Each row was made from one small tree. The marks that hang from a mark follow it in brackets, in the order of their numbers. Every link used is in the known rows. Write each row's tree.
Known rows:
q748(q566(q475(q531) q587) q780(q473(q67))): [ 3.41 -2.72  2.01 -0.50 -1.03  3.65  1.29  2.33  1.39 -3.41 -0.78  1.22
  3.30 -6.28  2.96 -1.69  0.89 -0.74 -0.78  1.62 -0.09  0.01]
q473(q566(q475(q531)) q780(q748)): [ 6.30  0.21 -1.50  1.46 -0.74  1.82 -0.52 -3.48 -2.00 -4.25  0.93 -0.41
  2.63 -2.34  2.68 -1.68  6.80 -5.27 -0.35 -1.73  2.06  0.49]
q780(q473(q67(q587) q566) q475(q531(q446)) q748): [ 7.67  2.37  0.39 -1.14 -3.98  2.87  2.44 -2.16 -2.86 -5.98 -1.88 -2.45
  2.36 -3.30  5.25 -5.04  9.00 -3.26 -0.53  2.84  1.58  0.62]
q748(q780(q475)): [ 2.58 -0.68  0.75  0.46  2.52  1.84  1.77 -0.45  1.46 -1.96 -0.38  2.90
  2.62  0.27  1.84 -0.71  3.02  1.67  0.29  2.14 -0.44 -0.99]
q780(q473 q475(q531) q748): [ 5.67 -0.42 -1.28 -0.52 -1.76  2.31 -1.36 -1.42 -3.23 -4.49 -1.38 -0.80
  0.75 -3.08  6.15 -2.62  5.39 -1.33 -0.51  2.98  1.02 -0.95]
q473(q566(q587(q780) q748)): [ 4.52  1.27  3.80  4.36 -1.26  1.96  1.79 -3.51 -0.31 -0.88 -0.04 -3.02
  2.92 -0.33 -1.11 -0.77  3.37 -1.83  2.19  0.91  3.21 -1.38]
q67(q587(q780(q473 q748(q566(q475(q531)))))): [ 3.23 -2.53  1.99  1.16 -2.78  4.00 -1.11  0.23  1.02 -2.82 -1.68 -1.81
  0.27 -2.58  3.78 -0.30  4.38 -0.31  1.95  1.77  1.42 -2.00]
q473(q67(q587) q566(q748)): [ 5.64  4.98  3.04  3.82 -3.40  2.73  3.10 -2.95 -0.46 -1.73 -1.25 -3.24
  4.58 -0.51 -1.28 -0.94  5.60 -3.05  0.33  1.45  0.82  0.48]
q566(q475(q531(q446)) q587 q780(q473 q748)): [ 3.31 -3.43 -2.69  2.41 -1.48  1.58  4.23  1.20 -2.96 -4.80 -2.82  0.11
  5.39 -6.38  3.15 -2.40  4.84 -1.42 -1.35  1.55  0.09 -2.37]
q473(q67 q780(q748)): [ 6.85  2.61  1.97  1.54 -0.95  0.21 -1.66 -2.93 -4.72 -2.35  0.15  0.39
  5.24 -1.75 -0.22 -3.56  4.79 -4.62 -1.52 -1.17 -0.71 -1.55]
q67(q587 q748(q780(q475))): [ 3.01 -1.02  0.57  3.39 -0.17  4.21  0.81  1.71  0.24 -2.91 -1.77 -0.67
  2.44 -0.24  1.61  1.22  7.51 -0.50  2.64  1.66  0.72 -0.66]
q748(q566(q475 q587(q67)) q780(q473)): [ 2.42 -2.13  2.81 -0.65  0.50  3.85  2.05  1.68  2.83 -2.84 -0.66  0.72
  3.33 -4.56  1.35 -2.04 -0.39  0.21  0.22  1.22  0.94 -0.26]
q748(q566(q587(q67)) q780(q473 q475(q531(q446)))): [ 3.85 -3.46  2.28 -0.54 -0.01  2.69  2.10  0.40  2.23 -4.18 -0.49  0.15
  1.75 -3.86  2.24 -4.08  1.87  0.76 -0.12  2.41  0.72 -0.95]
q531(q446): [ 1.76  0.45  0.63  0.67  1.56  0.57  1.11 -1.50  1.81 -1.58 -0.97  0.33
  2.03  2.13 -1.31 -1.52  0.70  0.76 -0.45  2.62  0.07 -2.95]
q780(q473): [ 0.76  0.36  2.85 -0.40 -0.63  2.61 -0.57 -0.84  1.39 -0.30 -0.84 -1.40
  2.20 -1.45  2.01 -0.97  0.62  0.80  0.27  2.77 -0.91 -1.89]
q566(q587 q748 q780(q473(q67) q475(q531(q446)))): [ 4.23 -1.44 -0.39  5.44 -2.80  0.84  5.68 -0.45 -4.28 -3.36 -1.88 -1.54
  7.57 -5.84  2.35 -4.53  6.34 -0.14 -1.96  2.07 -0.55 -2.35]
q780(q473(q67) q475(q531(q446)) q748(q566(q587))): [ 7.00  0.87  0.59 -1.14 -3.43  2.52  0.23  0.02 -3.95 -6.20 -1.92 -1.43
  1.82 -4.60  4.79 -5.83  4.89 -2.66 -1.61  2.61  2.64 -0.66]
q475(q531): [ 3.89 -1.71 -1.39  2.72 -0.25  0.96 -1.89 -1.85  0.67 -1.47 -0.58  0.03
  0.27 -1.20  0.93  1.94  1.08 -1.05 -0.23  2.98 -1.71 -2.41]
q748(q780(q473(q67(q587) q566) q475)): [ 3.24  1.19  3.80 -1.25 -0.76  3.56  3.99 -0.67  1.57 -2.48 -0.67  0.18
  4.22 -2.49  3.42 -2.95  5.81  0.46  0.59  2.18 -0.49  0.83]
q566(q475 q587 q780(q473)): [-0.33 -1.39 -0.73  2.82 -1.03  3.19  5.60  2.32 -0.59 -2.12 -2.62  0.35
  6.52 -5.94  2.84 -0.54  2.79  0.76 -0.29  1.45 -0.53 -1.90]
q748(q566): [ 1.02  1.29  3.24  0.64 -0.38  3.14 -2.18 -0.41  2.81 -1.05 -0.28 -0.88
 -0.18  0.69 -0.18 -0.33 -1.19 -0.36 -0.26  1.33  1.88 -1.87]
q473(q67(q748) q566): [ 7.22  5.28  3.13  1.22 -1.34  2.16 -0.85 -3.03 -1.90 -1.22  1.31 -2.87
  3.05 -1.45 -0.72 -1.06  4.35 -6.25 -0.05  0.47  1.58 -0.14]

Write each row's tree:
[ 3.37 -1.91 -1.20  3.68 -1.03  2.54  2.04  0.63  0.82 -3.07 -0.86 -0.07
  2.77 -5.10  0.55 -0.08  0.63 -1.97 -1.13  0.70  0.61 -2.15]
q748(q566(q475(q531) q587(q67) q780))
[ 1.91 -0.59  1.18  3.04 -1.13  3.44  1.74 -0.20  1.55 -1.58 -1.91 -0.15
  1.23  0.42  2.47  0.83  5.03  2.00  2.83  2.67  0.44 -2.58]
q67(q587(q780(q475)))
[ 5.28  1.05  0.75 -1.36 -1.84  2.88 -0.64 -2.29 -1.24 -3.63 -0.53 -2.19
  1.45 -3.24  4.06 -2.00  4.21 -3.53 -0.17  1.41  2.02  0.23]
q780(q473(q566(q475(q531))) q748)
[ 1.78 -1.43  3.72  2.10 -1.04  2.29  0.79 -0.46  0.01 -0.44 -1.35 -1.22
  2.65 -2.42  1.01 -0.41  1.13  0.77  2.49  2.38  0.45 -3.24]
q566(q587(q780(q473)))
[ 6.01  2.06  0.51  3.68 -1.01  2.61  2.48 -2.95 -2.45 -3.60  0.70 -2.16
  4.21 -2.23  0.73 -2.58  7.75 -4.47  1.77 -1.12  2.56  0.12]
q473(q566(q587(q67(q748))) q780(q475))
[ 2.49 -1.47  2.05  3.62 -0.19  3.80 -0.36  1.31  0.91 -1.80 -1.61 -1.46
  2.52 -0.10 -0.40  1.90  5.85 -1.07  2.62  1.40 -0.07 -1.19]
q67(q587 q748(q780))
[ 1.43 -1.75  0.68  0.57 -2.26  3.37  2.11  1.57  2.10 -3.18 -0.87 -0.68
  3.10 -4.92  3.19 -2.55  2.60 -0.49 -2.28  1.18 -0.08 -1.77]
q748(q566(q475(q531(q446)) q780(q473(q67(q587)))))
[ 2.79  3.48  4.79 -0.41 -3.52  3.85  2.27 -1.50  1.26 -1.20 -1.34 -3.22
  3.61 -2.57  1.69 -1.83  4.06 -1.51  0.66  2.41 -0.52  0.17]
q780(q473(q67(q587) q566))
[ 6.40  1.14  0.64  1.71 -0.99  1.38 -1.13 -0.52 -2.57 -2.86  0.97 -1.13
  2.86 -2.98  1.07 -2.99  4.26 -4.20 -2.33  0.65  0.79 -2.25]
q473(q67(q748(q566(q780(q475(q531(q446)))))))
[ 1.91 -0.05  3.32  1.83 -0.91  3.49 -0.35  0.47  1.25 -1.93 -0.76 -0.66
  0.27 -0.83  1.25 -0.95  0.58  0.34  1.46  1.45  3.38 -2.49]
q748(q566(q587(q780(q475))))
[ 4.01 -2.05  0.75  2.61 -2.02  3.49 -1.16 -0.10  0.84 -2.97 -1.83 -0.80
 -0.09 -1.23  2.30  0.93  4.25 -0.85  1.88  1.54  1.65 -2.29]
q67(q587(q780(q748(q566(q475(q531))))))
[ 4.00 -1.22  4.39 -1.64 -0.38  2.64 -3.34 -1.35 -0.23 -1.54  0.87 -1.11
  0.41 -2.28  3.65 -3.05  1.37 -1.17  0.57  0.41  3.08 -2.69]
q587(q780(q473 q748(q566(q475))))
[ 2.30 -1.36 -1.40  3.24  0.02  1.07  2.05 -1.09 -0.46 -1.94 -0.48  0.85
  2.99 -2.39  2.87 -0.59  4.29  0.19 -1.43  1.68 -1.43 -2.81]
q566(q780(q475(q531)))
[ 3.63 -2.08  1.48  2.12 -1.78  4.75  0.70  0.76  0.59 -3.43 -1.02 -2.64
  1.87 -2.48  3.68  0.11  8.74 -1.55  2.65  1.86  0.80  0.29]
q67(q587 q748(q780(q473(q566) q475(q531))))
[ 2.27 -0.28  0.52  3.62 -0.65  3.90 -0.54  2.17 -1.10 -2.36 -0.39 -1.82
  2.84 -3.20  0.76  0.22  2.86 -3.20  0.19 -0.49  3.08 -2.03]
q67(q748(q566(q475 q587 q780)))
[ 8.96 -1.96  1.75  0.46  0.26  1.31 -2.60 -4.37 -0.74 -1.05  3.67 -3.42
  1.12 -4.97  2.44 -1.71  3.60 -4.80  1.37  0.50  1.29 -2.49]
q587(q67(q748) q780(q473(q566(q475(q531)))))
[ 6.96  1.10 -1.59  4.50 -3.05  1.93  4.01 -2.90 -1.90 -4.28  0.04 -1.31
  6.37 -3.30  1.19 -2.95  9.09 -4.24 -0.98 -0.88  0.37  0.79]
q473(q67(q587) q566(q475(q531(q446)) q748) q780)
[ 7.72 -3.69 -4.67  6.29  0.72  0.67  3.72 -1.05 -1.89 -3.75 -1.15  1.45
  5.31 -4.90 -0.31  0.90  2.70 -1.48 -0.18  1.91 -0.58 -0.92]
q566(q475(q531) q587(q67) q748(q780))
[ 1.78 -0.71 -0.55  2.40 -1.41  2.90  4.40  1.74 -3.06 -3.41 -3.15  0.01
  6.30 -5.72  2.85 -1.68  4.10 -1.07 -0.50  0.81  0.78 -1.76]
q566(q475 q587 q780(q473 q748))
[ 2.98 -1.33 -1.47  0.23 -1.30  2.65  0.25 -0.64 -0.13 -2.85 -0.75 -0.38
  0.97 -3.30  6.15 -1.18  3.80  0.89 -0.24  3.83 -0.61 -1.21]
q780(q473 q475(q531))
[ 2.58 -3.06  1.21  1.08  0.58  2.76  1.82  1.31  2.34 -4.29 -1.16  1.63
  0.99 -1.48  1.54 -2.06  2.18  1.08  0.16  2.12  1.74 -1.05]
q748(q566(q587) q780(q475(q531(q446))))
[ 3.65  0.18  0.89  1.15 -0.21  2.30 -2.40 -1.13 -1.59 -3.26  0.12  0.30
  2.61 -0.95  1.42 -2.64  3.54 -2.94 -0.72 -1.81  2.15 -1.20]
q473(q780(q748(q566(q475))))
[ 3.82 -1.35  2.33 -1.27 -0.27  2.42  3.67 -0.65  2.47 -2.80 -0.44  0.39
  4.08 -3.37  2.12 -2.38  4.53 -0.48 -0.12  2.18 -1.57  0.30]
q748(q780(q473(q67(q587) q566(q475(q531(q446))))))
[ 5.89  3.23  2.80  1.30 -1.03  2.27 -3.11 -0.56 -1.88 -1.33  0.74 -1.75
  2.34 -1.71 -0.49 -1.05  1.60 -4.53 -0.95  0.65  1.16 -1.68]
q473(q67(q748(q566)))
[ 7.34  1.53 -1.12  3.46 -1.79  1.74  4.00 -0.88 -3.35 -3.69  0.04 -1.73
  5.92 -5.89  0.47 -1.52  6.71 -6.46 -1.08 -0.03  1.20 -0.63]
q473(q67(q748) q566(q475(q531(q446)) q587 q780))
